Each row was made from one walk, in order. Every step used is in the known rows, and no mark comes twice. Write each row's walk.
(in the rows, 128 means zero)
Known rows:
giba mevi bason zala diru deram: [148 155 133  87 216 198  95  94 147 104 135 129 124 208 157 143 149 113
 170 200 122  45]
nito ruba deram diru zala: [141 144  79 143 149 111 170 141 146 110 151 133 100 196 119  90 163  88
 141 119 121 134]
zala diru: [133 130 154  93 122 130  95 140 114 127 117  88 128 146 144 134 141 140
 120 161 131  94]
deram bason zala diru: [168 119 170  55 119 136  87 158 122 119 136  87 134 205 147 149 141 121
 146 146 108  74]
mevi nito ruba: [128 145 103 119 137 103 148 116 145 120 121 130 132 141 103 107 105  77
 110  86 134 126]
mevi giba: [153 134 124 105 125 121 156 134 127 144 119 125 140 181 126 110 138 140
 161 149 138 150]
mevi bason deram diru zala: [160 123 116 111 194 145 135 113 143 122 152 156  75 173 137 121 139 132
 204 124  71 125]
giba mevi bason deram diru zala: [185 138 122 130 232 159 123 128 139 105 169 166  73 172 164 112 145 126
 193 141 103 121]
bason deram diru: [156 139 107  72 144  91 109 127 134 125 145 148 109 161 121 117 182 129
 176 114  81 122]
giba mevi nito ruba deram: [127 171  66 176 157 128 132 120 145 111 143 135 121 163 131  90 125  76
 104  99 172 117]
diru zala bason deram ruba nito: [130 149 149 134  94 167  85 147 155 104 154  92  75 193 157 125  98  60
 162  94 128 141]
bason zala diru deram ruba mude: [ 77 174 125  76 127 132  60 112 158 106 133 113 129 212 108 139 149 104
 167 159 122  64]
diru deram ruba mude: [ 81 161  98 121 120 131  98 124 161 123 122 143 105 140 112 120 125 118
 154 118 128  98]
bason zala diru: [125 139 153  83 134 132  93 117 123 111 143  92 153 198 120 151 146 116
 144 171 119  94]
giba mevi bason: [149 134 129 159 192 177 123 126 133 124 146 159 102 115 163 116  98 141
 133 137 148 117]
bason zala diru deram ruba: [119 170 128  69 118 129  81 136 145 117 126  89 144 235 101 149 164  71
 162 202  98  73]
diru zala: [135 122 140 156 150 145 148 129 127 113 140 115 117 149 131 133 122 112
 139 148 131 129]
mevi bason zala: [118 125 125 133 163 165 131  92 147 123 153 155 127 166 112 147  96 125
 161 134 101 120]
giba mevi bason deram ruba: [144 146 117 158 162 161  91 152 140 134 181 146  84 143 156 106 110 114
 170 135 125 134]
zala bason deram: [150 100 142 113 111 145 109 122 146 116 145  88 103 135 164 126 143 117
 165  92 115 105]
bason zala diru deram: [128 154 134  58 153 148  98  95 144 106 118  97 149 221 124 155 180  94
 171 189 100  56]
nito ruba deram: [104 139  77 153 113 134 154 118 147 123 154 121 117 153 133  94 143  99
 121  99 144 131]

Write each row's walk:
[142 135  81 126 102 118 139 147 145 140 121 122 103 169 130 103 104  91
 114  57 124 103] -> mevi nito ruba deram bason
[135 126 108 124 110 150 113 136 138 126 149 120 120 207 129 143 136 115
 154 115 108 101] -> ruba deram bason zala
[ 97 188 122  66 135 191  60 103 160 128 114 139 112 243 122 149 106  80
 168 168  98  79] -> mevi bason zala diru deram ruba nito
[148 115 154 151 101 142 108 163 146 109 165  66  86 174 147 120 122  78
 169 116 116 132] -> diru zala bason deram ruba
[174 126 151  35 124 150 102 155 128 131  84  88 109 172 172 140 165 127
 152 151 104  39] -> zala diru deram bason
[133 146 131  65 138 143  99 115 131 127  91  92 129 170 144 137 170 119
 148 179 114  55] -> zala diru deram
[120 152 137 105  73 153  67 145 152 121 149 105  88 169 150 122 104  74
 150  75 126 134] -> zala bason deram ruba nito
[141 172 129  99 185 179  75 138 150 114 145 120 119 222 139 135 141  89
 168 210 119  61] -> giba mevi bason zala diru deram ruba
[162 129 123  63 148 147 133 125 153 113 120 131 132 207 131 152 156  88
 180 137  83  71] -> diru deram bason zala
[109 172 114 106  94 140  70 133 141 133 152 143  98 177 129 122 117  82
 157 104 115 150] -> bason deram ruba nito
[175 114 129  70 129 104 103 138 148 116 135 109  96 156 147 120 175 121
 170  85  87 108] -> zala bason deram diru
[139 119 109 134  92 150 115 156 130 146 127 118  98 151 157 119 124 142
 134 100 120 105] -> ruba deram bason
[122 162 127  77 106 125  80 156 130 137 104  82 123 185 127 132 158  96
 144 188 111  76] -> zala diru deram ruba
[151 123 115 148 123 135 126 148 144 107 118 100  89 189 137 123 146 121
 141 119 115 110] -> ruba deram diru zala bason
[155 122  97 142 131 124 165 149 161  98 140  97  93 191 141  93 154  83
 133  90 131 120] -> nito ruba deram diru zala bason
[ 74 148 121 147 101 117  87 146 145 127 146 143 109 119 111 117  97 137
 128  96 151 136] -> deram ruba mude
[143 132 120  82 106 143 117 152 142 117 163  82 123 225 153 115 157  90
 139 116 124  78] -> nito ruba deram bason zala diru
[157 100 157 142 132 161 126 122 145  99 157  75  89 158 168 127 134  99
 171 104 119 111] -> diru zala bason deram
[120 205 125  82 177 208  52 119 157 108 136 145 111 241 149 144 115  71
 156 187 135  68] -> giba mevi bason zala diru deram ruba nito
[177 116 151 113 144 118 137 157 141 103 119 104  98 169 136 129 139 114
 141 117 112 117] -> deram diru zala bason
[171 151  86 145 145 136 129 161 143 120 138 129 104 165 158  89 114  87
 105  77 158  96] -> giba mevi nito ruba deram bason
[163 164 110 102 151 139  93 151 139 104 147  95 127 237 150 116 135  70
 118 118 151  61] -> giba mevi nito ruba deram bason zala diru
[103 193 100  93 110 150  92 127 155 131 103 149 112 185 118 128 122  71
 142 134 121 116] -> diru deram ruba nito
[140 133 136  90  98 153  79 150 124 129 137  83 123 220 147 144 148 129
 147 147 110  69] -> ruba deram bason zala diru
[124 158 101 111 112 122 116 146 149 135 114 126 122 166 113 131 147  88
 149 156 108 107] -> diru deram ruba
